What can hang from each mark:
J38: J477
J15: J349 J478 J983
J983: J15 J290
J478: J290
J477: J15 J38
J290: J349 J478 J983
J349: J290

Every row comes from one small tree of marks. The marks that hang from a mark follow it in brackets, in the order of their numbers. Every link used is in the known rows. Which tree was each row made from?
(in the rows, 128 means zero)
Known rows:
J477{J15{J478 J983{J290}} J38}: [135 114 142 146 128 188 106 117 164 182 141 111 144  86 106 131 121  87
  88 133 169]
J290{J983{J15{J478}}}: [127 133 133  84 106  96 117 139 154 140 109 100 103  90 115 142 123 126
 149 141 106]
J38{J477{J15}}: [126 145 143  21 143 155 122 166 133 128 119 134 184 132 155 160 143 174
  85  91 112]
J983{J15}: [129 113 103  71 105  87 110 164 115 114  91 140 119 110  98 146 105 132
 110 102 123]
J38{J477}: [116 146 128  29 127 130 124 170 122  97 106 129 166 128 142 173 139 177
  92 103  92]
J478{J290{J349 J983}}: [118  91 144 142 129 104 102 136 119 122  87 101 126 124 151 123 119 113
 116 151 164]
J15{J349 J478}: [153 126 176 100 109  98 112 170 132 153 116 155 113  60  64 160 105  94
 142 195  99]
J290{J349}: [119  90 144 100 116 104 105 179  89  61  93 154 133 118 135 142 130 127
  86 129 158]
J15{J983}: [119 126 140 109  93 130  96 143 151  87 111  74  90 119 145 141 124 151
 117 132 125]
J478{J290{J349 J983{J15}}}: [117  86 134 146 131  89 106 135 119 135  87 113 122 109 140 118 109  99
 127 145 167]
J478{J290}: [132 105 120 118 113 113  98 137 119 132  74 107 126 146 126 138 107 132
  94 131 137]
J15{J349 J983{J290{J478}}}: [126 122 182 141 111 105 127 147 167 140 127  99  86  87  87 145 109  93
 174 191 125]
J349{J290}: [134 125 133 102 129 163  95 173 113  81  92 102  81 168 119 140 125 189
  85 103 121]
J38{J477{J15{J478}}}: [130 148 152  40 144 152 129 157 142 151 120 147 168 112 142 160 140 159
  95 112 101]
J477{J15 J38}: [140 117 122  71 120 194  81 157 126 130 132 120 206 127 126 144 129 130
  49  80 176]
J983{J15 J290{J349 J478}}: [116  85 129 148 133  63 165 146 123 145  86 182  92 104  66 135 109  74
 146 143 143]
J15{J349{J290}}: [144 124 164  89 128 135  91 194 110 102 113 120 111 120  91 148 109 146
 117 143 127]
J349{J290{J478}}: [133 139 154 117 124 168 110 173 135  87  94 111  75 168 110 146 133 183
 114 115 103]
J983{J15{J349}}: [137 112 127  70 110  77 107 179 112 128 106 149 130  82  78 149  94 109
 133 127 128]
J15{J349 J478{J290} J983}: [139 117 189 182 114 104 104 130 165 185 122 105  71  40  89 133  89  69
 174 224 121]
J290{J349 J478 J983{J15}}: [110 117 172 125 116  93 136 161 150  99 113 138 115  88 130 137 141 103
 177 152 133]

Which tree is each row?
[125 143 159  80 147 155 125 137 158 166 123 122 147 102 153 147 133 146
 111 127 111]
J38{J477{J15{J478{J290} J983}}}
[124 109 114 123 120  74 163 137 142 163  85 156  89 121  57 146 106  96
 148 133 114]
J983{J15 J290{J478}}
[147 117 146  70 125 183  77 173 123 142 146 130 217  99 106 147 118 106
  71 105 181]
J477{J15{J349} J38}
[133 107 139 121 126  64 159 153 140 176 100 166 100  94  38 148  94  72
 169 159 119]
J983{J15{J349} J290{J478}}
[138 113 132  89 127  98 103 184 110 125 106 141 106  95  77 140  93 123
 131 122 130]
J983{J15{J349{J290}}}
[116  71 109 133 139  58 149 146 100 139  83 173  97 104  75 129 101  79
 117 131 162]
J983{J15 J290{J349}}
[127 144 154 119 130 154 115 161 155 107 106  91  68 146 115 136 133 172
 149 119 104]
J349{J290{J478 J983{J15}}}
[128 149 164 116 126 170 111 162 156  94 106  80  73 162 127 141 143 184
 138 126 101]
J349{J290{J478 J983}}
[127 112 168 131 115 102 115 147 150 136 126  92  90  87  93 140 103  96
 153 182 138]
J15{J349 J983{J290}}
[136 116 186 169 118  95 132 130 168 182 128 116  57  45  63 140  98  65
 175 226 114]
J15{J349 J478 J983{J290}}
[113 129 155  67 154 149 132 150 141 133 125 129 157 117 160 145 141 149
 101 111 133]
J38{J477{J15{J983{J290{J349}}}}}
[118  94 149 141 126  96 157 147 125 118  87 159 101 136  90 145 130 100
 123 156 137]
J983{J290{J349 J478}}
[124  99 136 132 133 186  95 134 141 140 140 106 169 108 131 126 125  99
  73 107 200]
J477{J15{J983{J290{J349}}} J38}
[131 142 151  58 149 150 128 147 143 166 114 143 166 113 142 154 134 149
  97 118 108]
J38{J477{J15{J478{J290}}}}
[125 147 168  42 145 152 116 166 147 138 138 121 173 102 152 155 134 154
 114 117 119]
J38{J477{J15{J349 J983}}}
[136 148 169  39 148 144 126 168 139 160 130 153 176  92 127 162 133 142
 110 130 104]
J38{J477{J15{J349 J478}}}
[111 124 188 119 111 115 129 161 152  80 114 122 122 109 147 144 156 122
 162 160 129]
J290{J349 J478 J983}
[139  97 131 132 133  54 154 141 129 203  99 172  83  63  25 142  84  55
 156 177 121]
J983{J15{J349 J478} J290}
[128 111 129 120 126 193  95 129 152 150 140  94 168 116 127 131 124 110
  73 103 186]
J477{J15{J983{J290}} J38}
